Each row was made from one path, in order. Every step used is in the known rows, and no mark comes twice. Write each row's path.
(in the rows, 128 means zero)
Known rows
S P Q U L: [123 118 122 131 200 133 160 125 123  65 102 145 102 169 113 148 105 189
 117 115 137 111 131]
W U Q: [127 128 149 131 109  94 161 125 123  53 128 124 123 141 129 124 144 151
 153 123 119 105 168]
H U S P Q: [118 110  92 141 170  94 165 114 130  73 117 114  99 153 116 144 123 158
 132 124 136  67 139]
L P: [127 120 118 129 122 140 147 123 125 157 133 121 113 147 122 121 161 136
 116 155 121  94 147]
H U: [128 115  97 131 137 115 136 118 132 149 153 127 109 131 127 129 128 157
 108 132 127 109 125]
U L P Q: [118 111 122 105 150 140 147 130 113  87 120 134  87 175  99 129 129 160
 114 149 125 104 155]
Q U S P: [132 116 107 166 155 122 179 125 132 108 109 127 125 147 129 157 140 159
 133 128 121  79 131]
U L P: [125 107 129 116 122 146 146 132 115 137 131 132  96 164 110 133 146 158
 104 165 115 113 144]
S P H U L: [113 117 132 120 185 114 139 115 131  94 119 131  99 161 116 154 117 196
 105 129 137 104 132]
W U: [127 129 133 127  97  97 150 118 125  65 124 132 131 132 131 122 129 141
 147 135 119 103 135]
W U L P: [112 116 129 109  87 125 147 127 117  68 129 140  99 164 110 131 138 158
 130 176 113 108 141]
P Q: [132 122 127 122 158 113 149 122 122  82 122 129 117 142 121 116 119 142
 126 107 130 101 151]
U L: [136 105 142 123 129 124 146 132 113  99 128 137 110 148 120 137 122 160
 106 135 113 129 136]
Q P: [137 126 115 153 172 136 154 121 124 104 102 107 133 140 124 130 123 134
 119 141 123 102 134]
H U L: [125 101 109 117 141 123 134 125 122 123 154 137  92 148 114 141 112 179
  96 140 120 129 125]
P Q U: [127 128 105 129 176 132 152 123 130  97 124 143 122 148 117 126 111 163
 126 101 131 104 141]
W U Q P: [124 135 131 150 157 110 168 124 123  32 101 105 128 151 122 132 134 145
 152 140 119  95 159]
H U Q P: [126 120  99 155 200 130 156 122 129 120 132 100 106 151 116 139 136 163
 114 136 128 100 151]
Q U L P S: [118 115  85 116 155 140 153 140 122 156 147 154  86 164 106 136 135 181
 114 152 117 105 124]
S P L U Q: [121 107 153 127  99 115 160 115 115 163 101 135 115 165 119 146 165 158
 142 107 147 100 156]
U L P S: [123 110 106 111 134 120 150 139 112 138 145 138  84 158 110 126 144 158
 116 157 115 101 132]
H P L U: [122 112  99 107 101 130 141 121 116 182 130 137 129 159  91 144 138 156
 136 141 134  98 132]
H P: [139 126  98 135 162 127 151 130 127 128 145 107 130 140 106 131 136 146
 126 147 119  99 143]
L U S P: [126 103 120 149  96 104 176 112 122 134 126 117 132 149 124 167 161 145
 141 136 125  79 124]
S P: [135 121 139 148 146 113 156 117 127 121 106 115 127 136 140 130 144 143
 124 126 135  98 133]
U L P H: [114 119 146 106 146 144 144 130 120 105 122 137 103 173 105 142 144 171
 109 149 119 101 162]
U Q P H: [128 135 146 149 210 133 166 125 128  65  95 103 134 159 117 139 139 159
 131 114 126  90 182]
U Q P: [138 123 131 158 190 133 168 129 123  92 106  99 124 150 121 133 143 144
 125 128 123 102 163]

Write each row's path
[129 116 146 131 127 119 148 117 117 131  73 140 113 148 133 122 130 140
 128 116 143  92 139]
S P L
[127 132 154 140 174 110 155 114 132  92  97 120 133 144 134 137 139 157
 130 111 137  86 150]
S P H
[118 129 144 132 131 116 161 123 115  42  68 130 116 164 115 123 122 143
 155 131 129  92 165]
W U Q P L
[129 115 123 146 157  98 179 121 122  48  94 115 113 152 123 142 131 139
 142 114 131  68 150]
U S P Q
[110 124 121 114 167 162 147 131 130 125 127 152 106 177 100 149 133 195
 108 147 119 104 152]
Q U L P H
[115 118  87 134 151 145 171 129 130  98 121 139 105 168 100 141 138 154
 135 140 119  68 156]
L P Q U S
[125 117 127 136  80  83 170 125 122  33 121 131 129 138 125 138 131 135
 159 142 105  84 142]
W U S
[137 130  77 128 178 100 155 137 124 133 154 113 121 135 108 121 134 149
 137 137 120  87 132]
H P S
[122 104 134 109  70 123 139 115 113 175 120 157 125 151 117 136 137 147
 129 119 134 109 130]
P L U
[114 129 123 133 182 109 140 108 140 122 122 119 119 143 129 141 133 177
 120 118 144  84 132]
S P H U
[121  95 124 118  52 113 158 120 111 148 112 154 123 157 108 152 137 141
 143 125 120  89 138]
P L U S
[114 122  91 150 196 118 159 118 135  75 111 111 121 155 107 156 113 160
 124 137 120  67 145]
Q P H U S
[125 131 111 142 197 129 158 117 132  92  98 132 120 151 125 132 121 170
 130 104 144  91 135]
S P Q U
[119 107 138 122  91 116 147 107 115 174  94 144 125 155 122 143 148 149
 135 121 146  98 125]
S P L U
[127 137 131 145 201 131 150 119 129  74  90 111 142 147 120 135 120 148
 124 126 128  88 150]
Q P H
[106 120 124  98 115 120 148 126 115  30 114 143  89 174  99 125 122 161
 138 159 122  95 150]
W U L P Q
[114 133 148 140 121  79 178 114 131   4  90 124 137 151 128 151 133 153
 167 129 123  59 153]
W U S P H
[124 111 120 149 129 127 173 124 125 116  72 153 115 160 121 147 125 157
 138 119 129  77 138]
Q U S P L
[116 115 144 132  75  84 171 118 116  41  66 145 117 156 126 134 126 138
 166 134 126  67 142]
W U S P L
[128 104  89 141 120 104 155 122 130 122 150 124 106 138 120 144 129 152
 120 138 114  89 133]
H U S
[117 125 118 120 166 111 134 115 137 125 145 131 119 140 122 134 124 173
 115 114 132  98 142]
P H U
[121 123 113 118 148 136 147 123 123 111 120 124 104 157 110 115 144 138
 124 137 132  85 159]
L P Q
[136 126 108 151 202 109 173 135 120  93 116 104 111 144 121 123 139 145
 136 120 123  91 154]
U Q P S
[123 111 115 114 117 130 157 128 115 173 139 129 121 168  87 144 151 164
 143 130 132  99 164]
H P L U Q
[130 109 138 132 105 117 161 121 121 154 155 122 129 149 120 148 168 161
 134 115 126 116 154]
L U Q
[131 111 118 130 152 145 151 133 123 115 136 153 113 153 115 148 112 181
 106 131 114 130 127]
Q U L
[119 106 115 137 121  99 176 111 120  88 113 120 123 159 114 161 144 147
 149 120 135  70 134]
L U S P Q
